What can hang from each mark:
davu: milud
reru: milud
puvave: dusat komo milud
rapog: komo
komo: milud
dusat: puvave reru
milud: davu dusat finum komo reru

Each row was made from one small tree. The marks that hang from a mark follow it in brackets, in alphabetical order. Every link used is in the known rows. Write each row's tree.
Known rows:
reru[milud[davu dusat]]: [ -8.2   4.1   4.8  23.6   3.3  14.4   3.5  -1.8   0.4 -21.6   0.2  24.2
  -0.5  10.4 -31.1 -10.7  12.9   0.3  -1.2   4.0   6.8 -39.6  -3.8  20.1
  -6.3]
davu[milud[dusat reru]]: [-21.6  -4.8   7.1  67.8 -19.8  -0.5  35.2   1.1  -5.7 -39.8   4.6  18.5
  12.2  -0.3 -26.1 -25.1  -1.7  -0.6   0.6  -0.6   8.3 -56.9   3.0  29.1
   2.7]
milud[dusat finum reru]: [-13.1   8.9  13.0  51.2 -27.5   8.9  41.4   6.0  18.1 -25.4  -2.6  23.5
  12.1   2.1 -20.2  -7.6 -12.6  -2.5  -7.5   3.0   3.4 -44.8   1.6  21.5
   3.7]
komo[milud[davu dusat finum]]: [  2.6   3.7  18.8  10.2   8.9  12.1  11.0  10.7 -14.8  -7.1   1.1  14.2
  -8.2   6.3  -1.3   2.2  -7.9   5.4  -1.5   9.9  -4.6 -46.2  -2.5  -1.3
   3.9]
milud[dusat]: [ -6.5  -0.5   2.0  23.3 -13.6  -1.0  17.9   1.8  12.5 -17.4  -1.1  11.8
  11.4  -2.2 -10.9 -10.6   3.0  -4.3  -4.3  -4.6   2.7  -4.5   0.5   9.0
  -5.1]
rapog[komo[milud[dusat]]]: [ -1.5   4.0   6.5   8.6   6.9  10.6  10.4   2.9  10.7  12.6   2.9  -2.1
   3.1 -15.7  -0.6  -8.3   3.3  -1.1   1.0   4.4   2.8 -12.9  -3.5   2.3
   3.6]
rapog[komo[milud]]: [  2.6   4.1   5.2  -6.0  15.4  11.0  -1.2   2.0   2.8  24.1   3.4  -9.8
  -4.6 -13.9   6.0  -1.3   1.7   1.7   3.6   7.1   1.3 -10.3  -3.9  -3.1
   7.0]
davu[milud]: [ -9.0  -6.8   2.7  25.2  -2.7   1.0   4.1  -1.7 -22.1 -20.5   5.4   1.0
  -1.8   4.4 -10.9  -8.9  -2.2  -0.7   8.5   3.1   6.8 -34.3   2.1   2.8
   4.2]
milud[dusat[puvave[komo]] finum reru]: [-19.2   9.0  13.3  65.2 -33.8   5.7  47.9  -1.8  24.1 -25.8  -4.6  25.1
  24.5   4.5 -22.0 -18.3 -13.3  -2.2  -9.9   7.1   4.6 -51.1  -0.5  26.3
   6.9]
komo[milud[dusat finum]]: [ -2.8   6.7  14.3  12.8  -0.6   6.3  20.2  12.3  -1.3   9.6   0.2   9.0
  -5.4   7.2   9.5   0.3 -11.8  -4.6  -0.5   8.6  -3.4 -24.3   1.0  -9.3
  -0.5]
davu[milud[komo]]: [-13.5  -2.7  -3.9   4.8  -3.2  -7.8   6.1  -6.6 -17.8 -27.3   4.0   5.4
   6.9   5.6  -6.1  -2.3  -2.9  -4.7   4.0  -4.5   5.0 -16.5   3.2  -4.5
   3.1]
komo[milud]: [  0.7   1.9   6.4  -4.8  15.5  -1.2   3.7   8.7  -9.1  25.0   2.1  -2.4
 -10.3   1.8  18.7  -1.7  -3.2   0.6   0.9   6.3  -6.7  -9.0   0.3  -8.5
  -0.9]
puvave[milud[dusat komo reru]]: [-14.6  12.4  -1.8  24.2  -8.0  -2.8  37.1   0.6  16.1 -11.1   0.7  11.5
  12.5   9.2 -12.6   8.2  -2.2  -6.6  -3.0 -11.0  -1.4   4.2   2.4  11.6
 -11.3]
komo[milud[davu finum]]: [  7.3   4.1  17.1  -8.6  19.4  13.0  -3.7   9.4 -24.4   6.8   2.1   5.0
 -17.6   8.2   7.5  10.8 -10.7   8.6   2.1  13.8  -6.8 -42.9  -2.9  -8.9
   8.2]
davu[milud[dusat[puvave]]]: [-17.0  -9.6   7.5  61.1 -15.1  -2.9  17.8  -4.1  -3.5 -32.0   3.9   7.3
  15.4   5.9 -21.4 -20.6   2.9  -1.7   3.8   0.1   8.3 -38.4   1.0  17.5
  -6.2]
puvave[dusat komo]: [ -5.7   7.8  -1.9 -10.8 -11.1   4.1  11.6   4.8  -7.5 -16.0   1.3  15.1
  13.4   1.6   4.4 -12.0   5.5 -12.0   3.5  12.5   3.7   2.2   0.9  -7.7
   1.6]
reru[milud]: [ -8.6   7.5  -1.4   7.9   4.5   9.4  -2.4  -2.1   3.7   8.5  -0.2   9.4
  -6.6  12.7 -11.6  -4.0   6.9  -5.9   3.3   6.2   6.1 -14.5  -0.7   4.8
  -7.0]
dusat[reru]: [ -5.2   0.2   3.1  13.6   2.8  -2.7   3.6  -2.6  14.4  -9.2   1.4   2.1
   9.9   4.7  -6.6 -10.4   4.3  -2.6  -8.4   7.9   0.9  -2.3  -1.0  14.1
  -9.4]
rapog[komo]: [  2.2   2.5  -0.2  -2.7   3.1  12.4  -4.7  -5.1  10.2   3.5   1.7  -8.3
   3.7 -15.7  -9.4  -0.2   4.2   1.3   3.2   2.3   6.6  -2.8  -3.8   3.1
   8.1]
reru[milud[davu dusat finum komo]]: [-10.9  13.0   4.1   2.2  -2.3  13.9   7.2  -5.1   2.7 -29.3  -2.6  30.5
   4.1  18.4 -27.1   6.5   1.2  -5.8  -3.7   2.5   6.5 -34.7  -2.3   3.9
  -2.5]
komo[milud[finum reru]]: [ -4.9   9.7  15.5  17.3   3.7   6.4  22.2  12.1  -4.8  18.6   1.0   7.2
  -9.4   5.4  11.4   1.0 -16.1   2.0  -1.5  12.3  -6.1 -41.2   1.0   2.1
   5.9]
rapog[komo[milud[reru]]]: [ -3.2   6.2   7.5  12.3  10.1  10.4  11.7   2.9   8.3  19.8   3.4  -3.7
  -0.7 -16.8   0.8  -7.4   0.4   4.2   0.1   7.1   0.8 -25.6  -3.4  11.8
   8.7]

Which tree is each row?
[ -0.8   6.2   7.5   9.1   8.6   5.8  -1.4  -7.8   0.8  -4.9   0.1  -4.8
   4.9  21.8 -10.5  24.3  -3.6   4.6   3.1   1.0  -3.1  -6.6  -3.9   0.1
 -10.0] => dusat[puvave[milud[davu finum komo]]]
[-10.8  16.5  -1.9 -13.7  -0.7   8.9   1.8  -5.0   5.8   0.6  -2.7  15.7
  -2.4  20.9  -7.7  12.9  -4.9 -12.2   1.0   4.8   5.6 -10.4   0.8 -11.0
  -3.2] => reru[milud[finum komo]]
[ -7.8   1.3   7.9  42.1   7.9  -1.2   6.3  -6.6  24.6   5.8   2.9 -12.1
  13.9  20.5 -11.8  -1.0   7.0  -0.9  -2.8   8.7  -1.0   4.1  -3.1  20.2
 -26.6] => dusat[puvave[milud] reru]
[  0.4   6.5  19.9  14.9  13.2  12.4  13.0  10.6 -17.9   1.6   2.1  12.2
 -12.7   4.9   0.6   2.3 -12.2  11.7  -2.5  13.7  -7.5 -62.6  -2.5  10.1
  10.9] => komo[milud[davu finum reru]]
[ -8.7  10.6   4.1  31.4  -5.9  13.3  37.5  -0.6  -9.2 -27.6   1.7  21.3
   5.4   4.9 -27.1  -6.0  -5.8   3.6  -0.7   3.3   1.8 -43.9  -2.1  19.9
  11.7] => puvave[komo milud[davu dusat reru]]
[-12.7   8.2  -1.7   3.3   2.8   5.8   5.6  -6.9   4.6 -28.9  -1.6  28.8
   8.5  11.1 -26.1  -4.1  12.3  -4.0  -6.1  -3.3   5.2 -22.3  -2.7  12.9
  -7.2] => reru[milud[davu dusat komo]]
[ -3.1   4.9  15.0  44.1   3.6  12.3   9.7  -2.9   2.8  -3.4   1.3  -2.5
   2.4  18.1 -19.9  12.7  -4.0  10.7   2.9   6.6  -2.3 -37.3  -4.4  20.8
  -7.2] => dusat[puvave[milud[davu finum reru]]]
[  2.5   8.6   8.6 -17.8   7.8  11.6   8.7   2.7 -27.3   0.4   0.2  13.0
  -9.5   3.6   7.1  -1.0 -16.0   3.1   0.5  16.5  -2.5 -42.4  -2.2 -14.6
  23.3] => puvave[komo[milud[davu finum]]]
[  2.7   7.9  15.7   9.6  13.5  22.1   5.7   3.3  -4.4   5.0   3.2   1.5
  -6.1 -11.7  -8.3   2.3  -5.2  10.6   1.2  13.1   0.6 -52.8  -5.9  11.4
  16.8] => rapog[komo[milud[davu finum reru]]]
[-10.0   9.1  17.2  35.9  -6.6   5.3  36.6  13.7   5.4   4.4   0.1  16.8
  -0.8   3.6   2.9  -7.8 -13.4  -1.4  -5.1   8.7  -3.9 -45.2   1.5   9.3
   1.9] => komo[milud[dusat finum reru]]
[ -3.0   7.1   6.7  -7.0  -8.8   5.6  12.2  -3.4  -1.3 -48.6  -3.1  26.2
  13.6   6.7 -19.3  13.2  -6.6   0.4  -8.6  -4.2   0.5 -24.7  -2.2  -1.4
   5.1] => milud[davu dusat finum komo]
[ -9.2  11.1   1.1  -3.9 -20.1  -1.6  23.1  -1.7  15.2 -27.3  -4.2  19.7
  17.0   7.5  -5.4  10.5 -11.3 -11.7  -7.3  -6.1   2.2   2.0   2.4 -11.1
  -1.0] => milud[dusat finum komo]
[ -7.9   1.7  10.4  22.2   6.3  -3.7  20.8   8.5  10.6   5.2   2.3   8.7
   5.4   3.1   6.1 -16.9   1.8  -4.7  -8.4   7.8  -3.9 -13.8  -0.1   8.0
 -11.7] => komo[milud[dusat[reru]]]
[ -5.4  15.3   1.1   0.1  -6.8   6.0  22.8   1.4   7.5  -8.4  -0.2   5.6
   3.4  19.6  -6.9  26.6 -11.4 -11.6   3.8  -4.6   0.3  10.6   2.3 -14.7
  -9.3] => puvave[milud[dusat finum komo]]
[-18.6   4.8   4.7  27.7 -14.1  -0.3  24.0  -3.3 -13.5 -33.0   2.7  14.8
   7.2   9.2 -13.6   0.7 -15.6  -3.5   1.5   1.7   5.7 -48.3   4.0   5.4
   9.9] => davu[milud[finum komo reru]]
[-18.4  -3.3  -2.1  23.6 -14.0  -8.7  20.6  -5.2  -7.9 -41.2   3.1  15.3
  16.3   4.0 -14.6 -11.1  -0.8  -8.1   0.5  -7.8   7.2 -20.4   3.6   2.4
  -1.1] => davu[milud[dusat komo]]
[-24.1   4.4   6.6  45.8 -25.1  -1.2  38.8  -1.7  -3.3 -47.3   2.0  24.5
  16.7   7.4 -21.9  -8.6 -12.9  -6.8  -1.9  -1.8   8.0 -52.0   4.5  13.1
   6.0] => davu[milud[dusat finum komo reru]]
[ -4.5   8.0   3.3  16.3   1.8  12.4  23.8  -3.7  -6.2 -27.9   2.8  15.1
   6.7  11.4 -24.7  -4.8  -1.4  -1.4  -1.6   8.4   3.0 -25.7  -3.1  10.6
   2.9] => puvave[komo milud[davu dusat[reru]]]
[-13.1  12.9   4.6   2.5  -1.8   6.2   4.7   4.3  15.3 -17.6   2.2  17.5
  15.5  21.5  -6.8  -2.1  13.2 -18.1  -1.7  16.2   5.1   3.0   0.3   3.8
 -25.6] => puvave[dusat[reru[milud[finum komo]]]]
[ -6.0  10.5   6.4  -0.8  -7.9   6.4  27.3   5.3  -8.3   2.6  -1.4  16.9
  -0.3   3.1   9.0  -9.7 -17.0  -7.6  -1.6  12.4   0.2 -28.3   0.9 -15.1
  16.7] => puvave[komo[milud[dusat finum]]]
[ -7.6   6.7   1.6  -0.2  -4.1  -0.1  26.0   3.9  -6.5   3.8  -0.6  15.5
   3.4  -2.5   9.6 -17.7  -8.6  -6.2  -3.6   7.5  -0.7 -17.9   0.7  -8.4
  13.1] => puvave[komo[milud[dusat]]]
[ -2.3  17.8   2.8 -18.8   0.7   9.6   8.4   9.0  -3.0  -4.5   3.5   1.6
   3.4  26.0   5.5  32.9  -1.0 -16.5  11.8   5.8  -1.0  24.9   2.5 -22.3
 -20.5] => puvave[dusat milud[finum komo]]
[-17.6  11.3  -6.1   5.8  -6.1  -0.1  13.9  -5.5  18.2 -12.2  -2.6  23.4
  11.2  12.1 -15.7  -6.3   8.5 -13.8  -5.1  -4.9   6.6  -0.6   0.6   4.2
 -12.0] => reru[milud[dusat komo]]
[-11.9  10.3  10.3  21.8 -16.3   4.8  32.4  -1.8   6.6 -54.6  -3.2  35.7
  19.2   2.6 -27.7   2.5  -8.5   4.7 -14.4  -4.4  -0.1 -49.2  -1.5  22.0
   8.0] => milud[davu dusat finum komo reru]
[ -7.0   3.4   7.1  31.1   9.2   4.9   8.3 -11.6   8.2 -12.1   2.4  -0.5
  15.3  17.6 -19.4  -7.1   3.5   3.8  -4.6  14.0   0.4 -20.1  -6.1  20.8
  -8.8] => dusat[puvave[komo milud[davu]] reru]
[ -8.8  10.6   8.2   6.0  -6.5   5.1  29.6   4.0  -0.9  -1.2  -0.6  17.8
   5.0   5.4   5.5 -14.6 -15.2  -9.0  -6.0  16.3   0.8 -29.6   0.4  -7.7
  11.5] => puvave[komo[milud[dusat[reru] finum]]]
[-11.2   2.5   2.1   4.1  -8.2   0.4   7.6  -4.6 -19.9 -28.3   2.9   7.4
   2.6  12.7  -6.8   8.0 -13.7  -6.4   6.1   1.7   6.2 -29.0   3.6 -13.0
   8.2] => davu[milud[finum komo]]
[ -4.5   8.6   4.1  11.3   1.1   1.0   5.3  -6.6  11.8   7.9  -0.8  -8.9
   7.6  22.2  -2.1  22.9  -6.0  -3.1   3.7  -0.2  -2.0   9.9  -1.0  -7.2
 -13.9] => dusat[puvave[milud[finum komo]]]
[-10.1   7.7   0.8  -0.3  -9.1   1.9  15.2   2.8   4.0 -23.1   2.4  16.7
  21.3   5.6  -0.6 -20.1   8.8 -14.1  -3.6  18.6   4.5   0.5   0.0   3.7
  -5.7] => puvave[dusat[reru] komo]
[ -2.5   2.9  11.2  12.0   4.4   4.7   5.7  -4.1  -7.6   4.4  -1.2   4.6
   4.4   7.9   2.6  -6.5  -7.8   5.8  -1.7  13.7  -2.8 -34.8  -4.1   0.0
   8.3] => dusat[puvave[komo[milud[davu finum]]]]
[ -1.5  10.2  12.1  11.7   6.5  17.3  13.6   4.7   5.8  18.0   2.4  -2.7
  -4.1 -11.0   0.0   0.7  -8.2   2.9   1.9  12.2   1.7 -35.8  -3.2   4.8
  12.6] => rapog[komo[milud[finum reru]]]
[-14.5   0.7  11.4  47.8 -14.3   8.5  22.1   1.8 -17.7 -26.3   4.3  10.5
  -1.0   8.1 -18.5  -6.2 -15.0   1.0   6.3   9.1   7.3 -67.1   2.9  13.6
  11.6] => davu[milud[finum reru]]
[ -7.4   4.9   6.2  36.6   1.4   6.6  17.5  -8.2  -1.7  -6.8   0.7   3.4
   9.0  10.3 -18.2  -3.4  -1.5   9.0   0.2   6.2  -1.1 -33.8  -4.5  21.0
   2.6] => dusat[puvave[komo milud[davu reru]]]
[ -2.1   2.3   2.7  10.0  12.5  -0.7  -3.1  -9.6   2.5  -3.5   1.0  -6.5
   8.9  16.1  -9.7  15.8   5.5   5.9   1.1  -3.7  -4.2   3.4  -4.2   6.1
 -13.7] => dusat[puvave[milud[davu komo]]]
[-14.9  -4.5  13.4  60.1 -19.9   5.7  20.1  -2.1  -5.7 -33.2   2.9   8.7
  10.9  13.1 -22.6 -10.0  -7.9  -3.3   6.2   5.9   9.6 -50.9   1.5   9.4
  -1.7] => davu[milud[dusat[puvave] finum]]
[  3.0   1.5  10.0   7.1  13.9  15.4   2.9   1.9   0.2  -1.1   3.6   1.7
   0.5 -15.9  -9.6  -7.1   6.7   6.8   0.2   5.4   1.7 -29.3  -6.1   9.3
   7.3] => rapog[komo[milud[davu dusat]]]
[-12.4  -0.1   9.9  43.8  11.6   5.0  -6.2 -11.8  20.7 -12.2   0.9   8.1
  14.2  19.2 -28.3 -17.0  17.3   3.6  -9.0  14.7   3.8 -32.5  -7.0  35.4
 -21.8] => dusat[puvave reru[milud[davu]]]
[-5.7  5.4  0.5 19.9 -1.0  2.8 11.3 -7.9  4.1 11.2  0.1 -6.3  7.5 14.0
 -3.8  1.5 -3.6 -1.6  4.6  5.3  0.3 -0.9 -2.1 -0.1 -3.4] => dusat[puvave[komo milud]]
[-15.3  12.5   0.0   5.0  -6.2   8.0  13.7   1.7   6.6 -16.8   2.4  22.5
  17.0  13.7  -7.8 -22.3  12.9 -17.9  -1.6  22.5   8.2  -8.8  -0.5   6.3
 -10.4] => puvave[dusat[reru[milud]] komo]
[-20.5  -9.9   9.3  69.5 -13.1  -4.4  20.3  -6.1   5.9 -38.2   4.9   8.2
  21.5   9.0 -25.8 -27.3   5.4  -3.4  -1.5   5.0   8.8 -40.0   0.3  26.4
 -12.5] => davu[milud[dusat[puvave reru]]]
[  4.3   8.3  10.1  -7.6  11.4  17.9   0.0   3.6   0.8  22.5   2.5  -8.6
  -7.7  -8.3   5.4   7.1  -6.9   0.3   5.7  12.2   2.1 -20.0  -3.5  -9.8
  10.9] => rapog[komo[milud[finum]]]
